What can hang from each mark:
X: K N
Z: P
H: K N
N: B Z
P: H
K: H X Z
J: B

Every row comes from one small tree of marks. Brackets hold a mark, then the marks that hang from it, in alphabetical order. Every link used is in the known rows. Which tree was each row made from?
Known rows:
{Z {P {H N}}}: [-2.12  1.93  3.23 -0.14  1.42  0.09  0.46  1.01 -3.33  1.75 -0.86 -1.72
  2.78 -0.65 -1.57 -3.92  2.69 -0.15  3.78 -0.65 -1.02  0.94  4.73  0.35
 -0.90 -3.98 -3.28  2.23 -1.42 -6.44]
{N Z}: [-2.55  4.44  0.96  0.26  0.57  1.30  2.33 -1.15 -3.42  2.41 -2.19 -0.67
  1.11  1.28 -2.18 -2.40  3.78  2.11  2.95 -2.76 -4.06  1.91  1.35 -0.80
  2.90 -0.18 -2.76  2.27 -1.90 -4.47]
{N B {Z {P {H {K X}}}}}: [ 0.03  3.75 -0.93  0.06  1.88  3.39  1.36  3.67 -2.44  2.99 -1.84 -0.82
 -1.02  3.02 -4.85 -0.38  4.05  4.59  4.03 -1.46 -0.36  1.18  5.44  0.14
 -2.02 -3.09 -0.83  1.15 -1.42 -1.54]
{X {K {H {N B Z}}}}: [-1.62  3.95 -0.32  1.73  3.80  0.91 -0.85  2.20 -6.23  5.54 -4.56  0.16
  0.33  4.49 -3.52  1.49  3.51  3.67  2.99 -3.76 -2.23  2.16  5.02 -1.98
  0.56 -2.91 -0.97  1.09  0.19 -2.37]
{P {H K {N B Z}}}: [ 2.52  1.47  0.38  1.35  2.30  0.23 -0.03  3.61 -5.84  5.97 -1.63  0.43
  1.07  2.17 -1.68 -2.01  3.74  2.44  3.89 -0.17  0.20  1.38  4.76 -0.05
 -2.14 -4.04 -1.99  0.47 -0.45 -1.43]
{J B}: [-3.01  4.47  1.86  0.13 -0.57  0.22  2.22  0.02 -4.12  2.37 -2.31 -1.53
  1.19 -0.24 -1.35 -2.75  3.26  1.25  3.92 -0.87 -3.22  2.51  1.47 -0.02
  4.17 -2.43 -1.69  1.89 -1.70 -7.04]
{K X Z}: [-5.58  1.69  2.83 -1.29 -0.44  4.47  1.64 -2.51 -1.27 -0.15 -2.95 -3.11
 -1.00  2.37 -2.16 -1.50  1.21  3.52  2.39  1.19 -2.60 -1.22  2.72 -1.83
  3.47 -1.70 -3.50  3.85 -2.19 -2.00]
{H {K Z} N}: [-1.02 -0.47  1.82  0.45  2.35  2.18 -0.88 -1.03 -3.89  1.14 -3.30 -2.44
 -1.23  2.70 -0.84 -3.20  1.41  2.76  3.18  1.14 -0.15  0.98  3.72  1.08
  1.10 -2.65 -4.08  1.97 -0.91 -3.04]
{X {K H {Z P}} {N B}}: [-5.54  3.94  1.44 -0.62  4.83  0.91 -0.88  2.80 -5.56  3.31 -3.75 -1.64
 -2.99  4.54 -5.21 -0.16  4.73  6.90  1.76 -2.08 -2.45 -0.69  4.07 -0.60
  2.17 -5.58 -0.22  2.86 -2.38 -4.14]
{X {K H} {N B Z}}: [-4.06  5.09  0.49  2.25  4.12  0.39  0.55  2.63 -7.48  5.01 -4.18  0.42
 -1.39  3.90 -4.02  1.18  5.67  4.99  2.40 -3.42 -3.58  0.32  2.37 -2.27
  3.62 -4.23  0.60  1.41 -1.85 -3.50]
{Z {P {H {K X} N}}}: [-1.93  0.17  2.20  0.42  1.47  2.95  0.02  1.19 -3.07 -0.12 -2.45 -1.94
  0.05  0.80 -3.05 -1.50  1.95  1.21  4.54  0.02  1.59  0.53  6.21  0.44
 -1.57 -5.02 -2.80  0.79 -0.89 -4.03]
{N B {Z {P H}}}: [-0.06  5.87 -0.10 -0.83  1.24  0.39  1.33  3.71 -3.05  5.28 -0.72 -0.13
  1.42  1.04 -3.49 -2.33  5.01  3.34  3.40 -2.62 -3.05  1.64  4.05 -0.26
 -1.37 -2.73 -1.05  2.11 -1.94 -3.76]
{H {N B {Z P}}}: [-0.48  3.72 -0.85  0.81  2.49  1.47 -0.45  2.76 -3.26  5.88 -3.01 -1.39
  0.75  1.82 -3.79 -3.29  2.77  4.59  3.21 -3.49 -2.57  3.14  5.15  0.59
 -0.98 -0.71 -2.07  1.85 -1.19 -2.37]
{K H {X N} Z}: [-8.36  0.41  3.96  0.75  2.37  3.16  0.93 -0.34 -3.78  1.05 -4.49 -3.20
 -1.62  4.87 -3.32  0.68  2.61  4.89  2.05  1.42 -2.94 -2.60  4.84 -3.65
  5.22 -4.20 -0.66  3.93 -3.64 -1.46]
{P {H {K X} {N Z}}}: [-0.73  0.12  1.11  2.27  0.92  3.04  0.77  0.95 -4.00  2.12 -3.01 -1.05
  1.71  2.33 -1.75 -0.09  1.95  2.51  4.32  0.78  0.21  0.25  4.64 -0.66
  0.22 -3.40 -2.85  0.57 -0.90 -1.15]
{N B}: [-2.00  4.37  2.38 -0.72  1.33  0.26  1.82  1.06 -3.84  2.88 -1.72 -0.25
 -0.31 -0.28 -2.43 -3.78  4.05  0.68  2.33 -1.97 -2.18  1.67  2.29 -0.55
  1.61 -2.04 -2.09  2.36 -1.70 -4.61]
{K H X}: [-6.01  2.94  3.14  0.77  0.28  2.84  2.41 -1.31 -2.31 -0.35 -4.35 -1.58
 -0.55  2.91 -3.64  0.44  2.80  1.20  2.85 -0.74 -2.47  0.11  4.74 -3.29
  3.40 -2.85 -0.75  3.11 -2.39 -3.95]

Write each row's tree:
[-1.78 -0.29  3.63  1.23  0.46  2.86  0.70  0.23 -4.34  0.17 -1.92 -1.47
  0.60  0.62 -1.26 -0.79  1.64 -0.46  3.89  1.75  1.29 -0.43  4.90 -0.57
  0.01 -5.05 -3.04  0.77 -0.53 -2.70] : {P {H {K X} N}}
[-6.95  3.49  1.99  0.26  4.41  1.42 -0.34  0.09 -5.23  0.08 -4.42 -2.22
 -2.41  3.96 -4.20  0.41  4.18  5.31  2.30 -1.96 -3.22 -1.53  3.21 -1.10
  3.25 -5.09 -1.44  3.49 -2.29 -6.30] : {X {K H {Z P}} N}
[-2.61  2.79  2.48 -2.48  1.23  1.55  1.31 -0.11 -1.78  1.63 -0.54 -2.47
  1.41  1.32 -2.00 -2.97  3.40  2.23  3.68  0.95 -2.39 -1.00  3.70 -0.13
  0.37 -3.44 -3.39  4.04 -2.52 -5.18] : {K {Z {P H}}}
[-8.47  1.32  2.71  0.01  2.76  3.16  0.61  0.48 -2.58  0.44 -4.63 -3.94
 -2.17  5.10 -4.87  0.29  2.58  6.35  2.15 -0.03 -3.26 -1.99  6.05 -2.15
  3.61 -4.22 -0.65  4.10 -3.96 -2.52] : {K H {X N} {Z P}}
[-1.85  5.27  0.78 -0.24  0.78  1.25  2.11  1.26 -2.26  2.71 -0.88 -1.09
  2.71  1.19 -2.11 -1.95  4.48  2.50  3.77 -2.02 -3.40  1.28  3.37 -0.07
 -0.38 -1.90 -2.66  2.48 -2.16 -5.89] : {N {Z {P H}}}
[-5.22  3.99  1.10 -1.18  3.22  2.42 -0.28 -1.21 -2.86  0.05 -4.50 -2.14
 -1.81  4.68 -4.42  0.62  3.82  4.44  2.90 -2.52 -3.11  0.12  4.64 -0.75
  1.24 -3.45 -2.43  3.83 -1.54 -6.38] : {X {K H {Z P}}}
[-1.57  2.40  1.35  1.80  1.91  2.17  1.38  4.31 -6.08  4.65 -1.95  0.04
 -0.95  2.36 -3.36 -0.70  4.32  4.60  3.36  0.04 -0.41 -1.32  3.47 -1.09
  1.27 -5.01  0.07  0.69 -2.40  0.08] : {P {H {K {X {N B Z}}}}}
[-0.37  1.80  3.57 -0.25  1.22  0.19  0.56  2.79 -5.22  5.16 -0.53 -0.62
  2.47 -0.88 -1.63 -3.30  2.92 -0.64  2.88  0.38 -0.38  0.33  4.24 -1.33
 -0.86 -4.17 -2.38  1.70 -1.25 -3.11] : {P {H {N B}}}
[-2.92 -1.57  2.90  0.28  1.60  4.44 -0.64 -1.30 -2.70 -0.05 -4.01 -2.99
 -1.71  3.35 -2.31 -1.15  0.29  4.18  3.21  2.06  0.22 -0.07  5.04 -0.37
  2.21 -2.79 -3.48  2.18 -0.66 -0.93] : {H {K X Z} N}
[-5.50 -0.29  3.05  1.26  2.32  3.59  0.84 -0.48 -4.17 -0.34 -3.45 -2.70
 -3.37  2.84 -2.76 -1.67  2.78  5.02  2.42  1.65 -0.90 -2.02  2.50 -0.16
  4.88 -3.86 -2.23  2.42 -2.66 -1.73] : {H {K {X N} Z}}
[-4.99  4.10  0.53  1.19  2.26  2.76  0.99  3.57 -3.37  3.68 -3.29 -2.06
 -1.44  1.92 -5.53 -1.57  3.79  7.48  2.48 -3.47 -3.19  0.30  3.89 -0.69
  2.75 -2.42 -0.47  2.27 -2.75 -1.21] : {K {X {N B {Z P}}}}
[-1.56  3.25 -0.69  0.98  3.90  0.26 -0.55  3.43 -3.17  6.27 -4.70 -1.48
  0.42  4.70 -4.78 -0.91  3.46  5.10  3.21 -3.74 -2.83  3.03  8.01 -1.33
 -1.93 -1.92 -0.06  2.14 -1.76 -2.20] : {K {H {N B {Z P}}}}
[ 0.11  0.82  2.41 -0.09  1.87  0.51 -0.21  1.57 -4.23  0.84 -1.46 -0.94
  0.86 -0.30 -2.00 -3.46  3.36  0.30  4.18 -0.29  0.80  1.39  5.14  1.57
 -2.16 -4.49 -3.35  1.15 -1.12 -6.44] : {Z {P {H K N}}}
[-5.64  2.14  1.54 -1.27  0.47  4.92  1.19 -1.59  0.14 -0.46 -3.03 -3.76
 -1.44  2.96 -3.89 -1.59  1.80  5.08  2.84 -0.09 -2.64 -0.08  4.32 -0.66
  2.58 -1.84 -3.20  3.80 -2.04 -3.44] : {K X {Z P}}
[-0.61  2.63  2.75 -0.85  1.87  0.22 -0.01  3.71 -3.73  4.30 -0.54 -1.01
  2.23 -0.70 -2.63 -3.93  2.96  0.65  3.44 -0.89 -0.48  1.00  5.60 -0.01
 -2.09 -4.35 -2.28  1.85 -1.25 -4.45] : {Z {P {H {N B}}}}
[-3.96 -0.27  2.78  0.03  2.37  1.80 -0.36 -1.20 -4.05  2.85 -4.33 -2.06
  0.61  4.74 -1.77 -0.98  1.43  2.52  2.60  1.30 -2.31  0.22  6.19 -2.24
  1.63 -2.61 -2.41  3.40 -1.88 -2.47] : {K {H N} Z}
[-6.01  3.26  3.03  0.06  2.07  2.19  0.42 -1.10 -6.51  0.39 -2.01 -1.60
 -1.34  1.24 -1.64 -1.57  3.70  3.91  2.36 -0.05 -3.03 -1.93 -0.18 -0.63
  5.71 -4.37 -3.41  2.68 -1.64 -5.34] : {X {K Z} N}
[-2.86  1.68  1.37 -0.15  3.82  1.60 -1.54  0.96 -5.46  4.20 -4.34 -1.12
 -0.91  4.47 -3.33  0.70  1.95  4.12  2.63 -0.44 -1.34  0.41  4.86 -2.05
  0.73 -4.35 -2.10  2.79 -0.20 -2.04] : {X {K {H {N B}} Z}}
[-0.55  3.84  1.63 -0.99  1.29  0.37  1.50  0.92 -3.04 -0.41 -0.86 -0.94
 -0.75 -0.55 -2.42 -3.18  5.02 -0.14  4.38 -0.89 -0.02  1.06  3.39  1.52
 -1.40 -4.34 -2.81  1.84 -1.64 -7.73] : {Z {P {H K}}}
[ 0.58  2.71  1.37  1.11  1.37  0.40  0.40  3.37 -5.11  7.17 -0.66 -0.23
  3.49  1.22 -1.73 -2.50  2.80  1.67  3.43 -0.36 -1.58  0.60  4.36 -1.40
 -1.21 -3.16 -2.14  1.24 -0.95 -1.02] : {P {H {N B Z}}}
[-2.46  1.90  2.80  0.30 -0.36  3.08  2.58 -0.11 -3.51 -1.18 -1.54 -0.58
 -0.41  0.50 -1.92 -1.13  3.26 -0.65  3.87  0.92  0.46 -0.67  3.03 -1.03
  0.80 -4.55 -2.47  1.40 -1.48 -4.41] : {P {H {K X}}}
[-4.11 -0.50  3.76  0.26  1.40  3.36  1.28  0.62 -5.24  0.50 -1.62 -2.15
 -1.49  2.29 -2.24 -1.10  3.03  3.28  2.93  3.50 -0.07 -3.45  2.95 -1.07
  3.09 -6.00 -2.50  2.52 -2.92 -1.88] : {P {H {K {X N} Z}}}
[-3.29  4.16  2.29 -1.16  3.56  1.00 -0.38  3.44 -6.26  3.74 -0.74 -1.20
 -0.83  1.31 -3.16 -1.42  4.74  5.17  2.67 -0.22 -1.23 -2.18  2.30 -0.35
  1.21 -6.92 -2.36  2.61 -2.00 -4.22] : {X {K {Z {P H}}} {N B}}
[-2.96  2.38  0.33  1.60  3.26  0.73 -0.16  0.77 -3.02  3.23 -4.92 -1.87
  1.68  4.24 -4.24 -0.79  2.72  3.93  3.50 -3.14 -3.53  2.89  7.05 -1.00
 -0.64 -1.23 -0.93  2.51 -2.27 -4.12] : {K {H {N {Z P}}}}
[ 1.56 -0.19  2.24 -0.63  2.58  0.88 -1.03  2.44 -5.30  4.93 -1.11 -0.93
 -0.09  2.29 -1.31 -2.61  2.45  2.50  3.30  3.25  1.14 -0.32  5.03 -0.19
 -1.70 -4.64 -2.89  1.51 -0.72 -0.78] : {P {H {K Z} {N B}}}
[-1.88  2.83  0.67  0.87  2.00  1.68 -0.03  0.38 -2.39  2.61 -3.15 -2.18
  1.76  1.74 -3.20 -2.83  2.29  4.15  3.50 -3.24 -3.27  2.83  4.68  0.92
  0.43 -0.82 -2.68  2.03 -1.16 -4.36] : {H {N {Z P}}}
